Every row comes from one small tree of marks. The marks that hang from a mark follow it in brackets, in alphabetical order. Every link used is in the known rows. Which tree was each row made from?
Known rows
gulut[fafe]: .06 .26 .10 -.06 .19 -.10 .24 -.19 -.08 -.07 .29 .05 .12 .00 -.15 .46
 .09 -.04
neru[gulut[fafe[balegu[loler[sutab[vebego] takepap]]]]]: .11 .01 -.16 .05 -.02 -.08 .37 -.05 -.08 -.09 .18 .00 .23 -.08 -.05 .13
 .06 .06
fafe[balegu[loler[sutab[vebego]]]]: -.10 .02 -.07 -.01 .28 .03 .36 .08 -.02 -.10 -.12 .04 -.07 .10 .05 .08
 .03 .13
gulut[fafe neru]: .13 .23 .01 -.02 -.01 -.13 .17 -.28 .04 -.09 .17 -.03 .16 -.04 -.25 .57
 .33 .01
neru[gulut[fafe[balegu]]]: .18 .13 -.04 .00 .07 -.14 .34 -.20 -.06 -.10 .25 -.06 .35 -.10 -.14 .33
 .14 -.04
loler[balegu[fafe] takepap]: -.04 -.07 .14 .20 .21 .03 -.23 .02 .03 -.04 -.32 -.25 .28 .18 .08 -.25
 .09 -.08
balegu[fafe loler[sutab takepap[neru[gulut]]]]: -.07 -.26 -.07 .14 .01 -.02 .05 .11 .05 -.05 -.46 -.10 .18 .12 .19 -.29
 -.16 .02
balegu[loler[sutab takepap]]: -.16 -.08 .01 .03 .09 .11 -.04 .10 .02 -.05 -.22 .02 -.14 -.04 .13 -.03
 -.15 -.02
limafe[girod[takepap]]: .03 .33 .18 -.24 .38 .04 -.18 -.13 .18 .03 .07 -.19 -.21 -.07 .08 .51
 -.04 -.28
neru[gulut[fafe[balegu[loler[takepap]]]]]: .15 .07 -.01 .08 .03 -.11 .34 -.11 -.04 -.13 .10 -.09 .39 -.09 -.06 .20
 .11 -.05
loler[sutab takepap[neru[gulut[fafe]]]]: .04 -.12 -.02 -.03 -.32 -.01 -.18 .03 -.01 .02 .05 .18 -.11 -.09 -.04
 -.10 -.23 -.05
loler[balegu[fafe] sutab[vebego]]: -.11 -.20 -.36 -.03 .23 .03 -.04 .02 -.10 .09 -.04 -.01 -.17 .16 .02
 -.20 -.05 .25
loler[sutab takepap]: -.10 -.01 .01 -.06 -.01 .11 -.24 .03 -.02 -.03 .03 .13 -.30 -.02 .02 .05
 -.20 -.04
gulut[fafe[balegu[loler[sutab takepap]]] neru]: .13 .10 -.05 .09 .06 -.14 .42 -.13 .08 -.17 -.13 -.05 .18 .11 -.12 .30
 .30 .12
sutab[loler[balegu[fafe] takepap] vebego]: -.10 -.04 -.02 .07 -.04 .19 -.21 .14 -.11 .14 .19 -.08 -.11 .08 .13 -.30
 .17 .12
girod[takepap[neru[gulut[fafe]]]]: .07 .28 .22 -.24 -.05 -.15 -.06 -.19 .14 .07 .13 .05 -.11 -.20 -.15 .28
 -.04 -.21
girod[takepap]: -.07 .38 .24 -.27 .25 -.03 -.12 -.19 .13 .03 .12 -.01 -.30 -.12 -.08 .43
 -.01 -.20
fafe[balegu]: -.01 .20 .14 -.04 .31 -.02 .23 -.07 .00 -.12 .00 -.03 .08 .09 -.06 .28
 .15 -.03

Which tree is each row?
.00 -.13 -.15 .00 -.38 .02 -.02 .16 -.08 .03 .15 .27 -.19 -.05 -.03 -.18
 -.18 .12 -> loler[sutab[vebego] takepap[neru[gulut[fafe[balegu]]]]]
-.13 -.10 -.06 -.06 -.34 .11 -.26 .19 -.07 .08 .13 .30 -.38 -.07 -.01
 -.16 -.23 .08 -> loler[sutab[vebego] takepap[neru]]
.16 .09 -.05 .03 .09 -.13 .39 -.16 -.04 -.11 .15 -.09 .38 -.10 -.09 .27
 .13 -.03 -> neru[gulut[fafe[balegu[loler]]]]
-.09 -.33 -.18 .11 -.14 .04 -.27 .20 -.05 .10 -.23 .06 -.10 .18 .08 -.57
 -.15 .16 -> loler[balegu[fafe] sutab[vebego] takepap[neru]]
-.12 -.25 -.24 .11 .08 .09 -.18 .15 -.07 .04 -.16 -.02 -.14 .20 .11 -.41
 -.09 .19 -> loler[balegu[fafe] sutab[vebego] takepap]
.08 -.28 -.09 .06 -.21 -.02 -.27 .04 .00 .08 -.14 .04 .01 -.02 -.02 -.41
 -.17 -.01 -> loler[balegu sutab takepap[neru[gulut[fafe]]]]
.10 -.07 -.06 -.03 -.26 -.11 .17 -.01 -.04 .04 .11 .14 .15 -.13 -.11 .00
 -.04 .03 -> takepap[neru[gulut[fafe[balegu[loler[sutab[vebego]]]]]]]
.05 .28 .22 -.25 .24 .01 -.24 -.10 .20 .07 .02 -.14 -.18 -.08 .05 .40
 -.07 -.30 -> limafe[girod[takepap[neru]]]
.06 -.11 .16 .08 -.09 .07 -.33 .00 .02 .13 -.04 -.19 .15 .03 .10 -.35
 .10 -.10 -> sutab[loler[balegu[fafe] takepap[neru[gulut]]]]
-.11 -.27 -.16 .14 -.06 .02 .08 .19 -.01 -.02 -.36 -.03 .10 .11 .20 -.33
 -.15 .12 -> balegu[fafe loler[sutab[vebego] takepap[neru[gulut]]]]
-.09 -.17 .01 .03 -.13 .07 -.08 .12 .04 .00 -.24 .05 -.06 -.11 .10 -.15
 -.19 -.04 -> balegu[loler[sutab takepap[neru[gulut]]]]
-.10 .03 -.07 -.07 .00 .19 -.17 .05 -.13 .19 .40 .00 -.25 -.06 .02 -.08
 .19 .14 -> sutab[loler[balegu] vebego]
.14 .17 -.01 .08 .12 -.16 .47 -.18 .08 -.17 -.08 -.09 .28 .09 -.16 .41
 .38 .09 -> gulut[fafe[balegu[loler]] neru]
.00 .05 .04 .01 -.33 .12 -.03 .14 -.12 .12 .41 .12 -.12 -.07 .02 -.14
 .13 .09 -> sutab[loler[takepap[neru[gulut[fafe[balegu]]]]] vebego]
-.08 -.04 .02 .05 .10 .04 .25 .17 .00 -.09 -.22 .07 -.04 .11 .08 -.10
 -.01 .09 -> fafe[balegu[loler[sutab[vebego] takepap[neru]]]]
-.17 -.03 -.12 -.05 -.13 .16 -.18 .14 -.09 .02 .19 .23 -.42 -.04 .02 .00
 -.18 .10 -> loler[sutab[vebego] takepap]
-.01 -.01 .17 .07 .12 .12 -.29 -.01 .00 .08 -.02 -.22 .05 .10 .13 -.22
 .14 -.08 -> sutab[loler[balegu[fafe] takepap]]
.09 .05 .24 .08 -.24 -.04 -.07 .02 .02 -.06 .00 .04 .23 -.07 -.06 -.03
 .00 -.15 -> loler[takepap[neru[gulut[fafe[balegu]]]]]
.07 .23 .21 -.18 .02 -.16 .10 -.13 .16 .03 -.02 .01 -.04 -.13 -.08 .18
 -.02 -.17 -> girod[takepap[neru[gulut[fafe[balegu[loler]]]]]]
.04 -.36 -.12 .12 -.12 -.03 -.30 .06 .03 .07 -.35 -.08 .12 .11 .07 -.55
 -.17 .01 -> loler[balegu[fafe] sutab takepap[neru[gulut]]]
